Each row was made from one walk, in order. Every step used is in the known rows, and no mark comes twice. Write each row's walk.
Known rows
K-E: [-0.08  3.72  4.27 -1.21 -1.08 -1.47 -1.19  0.51 -1.00 -0.20  0.98  5.39
 -1.58 -1.53  1.61 -0.07  0.40  1.68 -0.26 -0.18]
B-E: [ 1.07 -1.13  1.70  0.90 -0.57  0.87  2.16  1.87 -2.39  2.16  0.89  1.07
  4.62  1.15  1.73  2.41  0.71 -3.06  0.78 -0.66]
B-M: [-2.38  2.11  2.03  0.07 -1.10 -0.84 -0.77  1.79  0.50  3.02  1.10  1.96
  1.21  3.26 -0.43 -0.02 -1.06 -2.64 -1.56  0.50]
B-E-M-K: [ 3.01 -2.00 -0.49 -2.72 -1.52  2.56  4.32  0.12 -6.37  1.82 -1.53 -0.65
  5.78  3.31  3.19  4.98  2.18 -3.83  0.98  1.24]
Q-W: [ 4.40  0.31 -3.47  1.61  2.11 -0.47  1.92  2.21 -0.74 -1.85 -1.09 -4.11
 -0.45  2.16 -0.96 -0.21  1.29  2.80 -1.19  0.53]
M-E-Q-K: [-1.07 -4.44 -0.76  2.09  2.60  2.16 -2.89  0.95 -1.22  1.10 -4.02 -3.05
 -3.38  1.90 -2.63 -5.18  0.42 -1.99 -0.69 -1.20]
E-Q: [ 1.77 -2.15  1.33  0.90 -0.06  2.66 -0.95 -0.14 -0.72  1.92 -5.26 -2.31
 -3.39 -0.98 -0.25 -2.30 -3.62  0.12 -2.51  0.25]
W-M-E: [-2.41 -1.92 -4.88 -0.94 -3.95 -0.62 -4.08  0.83  2.63  4.55  4.57  0.13
 -1.60  3.29 -6.93 -0.88  5.63 -3.22 -0.52 -4.11]
B-M-E-Q: [-3.93 -0.84  1.45  0.55 -2.57 -0.47 -3.73  2.90 -0.12  4.06 -1.39 -0.37
 -2.18  5.03 -2.86 -2.41 -2.81 -5.27 -5.14  0.21]
E-K: [-1.03 -0.90  0.40  3.10  2.03 -0.45 -0.32  0.50 -0.21 -2.47 -5.71 -1.69
  0.53 -0.01 -0.15  0.95 -2.33 -1.03 -1.13 -2.32]
Q-E-M: [ 0.60 -1.33  1.00 -4.64  0.48  1.47  2.58 -3.88 -0.21 -4.22 -4.97  0.43
 -1.13  0.60  3.01  2.39  0.36  2.14  0.17  2.92]
Q-K-E: [ 0.59  2.07  3.98  0.77  3.56  0.74 -0.90  0.24 -1.78 -0.71 -0.78  4.51
 -0.84 -1.18  0.83 -3.41  2.95  3.28  3.77 -0.99]
M-K-E-Q: [ 1.46  1.45  2.44 -2.30 -2.79  2.87 -2.85 -0.61 -2.90  1.04 -2.88  2.10
 -2.71 -0.40  0.79 -1.19 -2.77  2.38 -1.92  3.38]
M-E-K: [-3.78 -1.79 -1.46  2.55  0.75 -2.23 -2.63  2.22 -0.03 -1.97 -2.40 -2.30
  0.10  3.09 -2.01  0.41 -0.44 -4.46 -2.90 -2.37]
W-M-E-K: [-2.87 -1.89 -4.37  1.78 -2.03 -1.22 -4.36  1.33  2.44  2.54  0.02 -1.42
 -0.62  3.57 -7.15  0.08  3.49 -4.07 -1.38 -5.76]
M-K-E-Q-W: [ 5.10  1.58  0.11 -0.99 -1.12  2.45 -1.76  1.04 -3.53  0.22 -3.67 -0.71
 -3.13  1.29 -0.45 -1.29 -1.85  4.20 -2.49  3.78]
B-M-E-K: [-6.03  0.64  1.23  2.22 -0.73 -3.14 -3.20  3.51  0.30  0.66 -1.36  0.03
  1.27  6.19 -2.04  0.21 -1.53 -6.33 -3.70 -1.77]
W-Q-K: [ 0.74 -1.36 -2.37  2.02  6.76  4.91 -0.19  2.87 -3.60  1.69  0.94  0.08
  3.27  2.53 -1.61 -3.73  4.06  4.57  5.72 -0.34]

Which walk is each row?
[ 5.21  2.39 -4.90 -1.19 -2.91  0.69 -1.57  1.27 -0.38  2.23  2.31 -0.11
 -1.69  3.14 -5.12  0.05  5.16  4.23 -0.35 -0.16]	Q-W-M-K-E
[ 1.82  1.33  0.81 -0.94  6.17  3.55  1.12  2.63 -6.67  1.17 -0.69  3.51
  2.09  2.19  0.97 -2.43  5.53  4.31  5.59 -1.05]	W-Q-K-E-M
[ 2.52 -0.65 -2.51 -4.48 -1.31  1.87  2.49 -2.15 -4.27 -0.55 -2.69 -1.64
  1.09  1.98  1.54  2.43  1.49 -1.10  0.37  2.29]	E-M-K
[-1.51 -3.18 -0.82  0.47 -1.23  0.45 -2.94  1.27 -0.54  1.22 -2.29 -2.47
 -3.56  1.90 -2.15 -2.68 -1.51 -3.29 -4.03 -0.12]	M-E-Q
[ 6.69 -3.62 -4.13  1.82 -1.88  4.70  0.63  2.56 -3.09  5.98 -2.59 -4.25
  1.15  3.45 -3.80  0.50  1.32 -0.20 -1.37 -0.13]	B-E-Q-W-M-K
[-0.86 -0.47 -0.95  2.12 -0.67 -1.01 -2.28  4.18 -0.84  2.98 -2.10 -3.13
 -2.42  6.66 -3.39 -2.23 -1.48 -3.41 -5.82  0.75]	B-M-E-Q-W
[ 0.90 -1.38 -0.31 -6.30 -1.19  3.15  2.01 -4.17 -0.97 -4.45 -4.32 -0.47
 -0.36  2.00  2.81  2.79  0.24  2.48  0.43  6.11]	Q-E-M-K
[-2.13 -1.38  2.05  0.61  2.25  1.29 -0.59 -2.18  2.51 -6.06 -6.66 -0.38
 -0.67  0.25  1.07  1.37 -3.37  2.71 -0.61  2.03]	Q-E-K
[ 2.62 -1.95  1.28 -1.35 -0.05  0.56  5.11  0.87 -5.42  1.64 -1.94  0.33
  4.82  1.65  3.72  4.04  2.00 -4.47  0.89 -1.18]	B-E-M
[-3.61 -1.56  1.55  2.18  1.16  1.35 -3.38  2.54 -0.86  4.18 -2.55 -0.56
 -1.94  4.98 -2.62 -4.66 -0.52 -4.10 -1.89 -0.45]	B-M-E-Q-K
[ 2.07  0.72 -0.88 -2.51 -5.32  3.33 -4.46 -1.21 -0.30  5.52 -0.05  2.51
 -3.93  0.32 -4.92 -1.24  1.70  1.75 -0.68 -0.74]	W-M-K-E-Q
[ 2.37 -3.26  1.21  2.88  3.98  4.27 -0.62 -0.98 -1.30  1.52 -7.21 -2.81
 -3.07 -1.39 -0.58 -5.20 -1.63  1.51  1.29 -0.63]	E-Q-K
[ 0.07 -1.78  2.12  3.72  1.46  0.50  1.57  2.60 -2.77  0.06 -4.11 -0.70
  5.19  1.22  1.62  3.43 -1.52 -4.10 -0.44 -2.59]	B-E-K
[ 5.33 -0.13 -8.06 -0.74 -1.90  2.23 -0.62  0.97  0.68  2.57  1.91 -4.24
 -0.47  4.11 -6.41  0.37  4.73  3.27  0.07  0.12]	Q-W-M-K
[ 1.51  3.17  3.76 -3.41 -0.65 -1.90  1.95 -0.23 -3.86 -0.78 -2.25  4.61
 -1.19 -0.88  3.50  1.65  1.73 -0.03 -0.06 -1.00]	K-E-M
[ 0.73 -1.37 -1.14 -4.25  3.04  4.34  2.20 -0.20 -3.00 -1.88 -1.66  0.71
  2.05  3.33  1.63  0.81  2.03  4.49  2.00  3.31]	W-Q-E-M
[-0.57 -4.27 -3.74  1.20 -0.50  2.72 -4.54  0.05  1.51  5.54 -1.03 -1.95
 -3.86  2.42 -7.53 -4.83  4.11 -1.85  0.34 -4.88]	W-M-E-Q-K
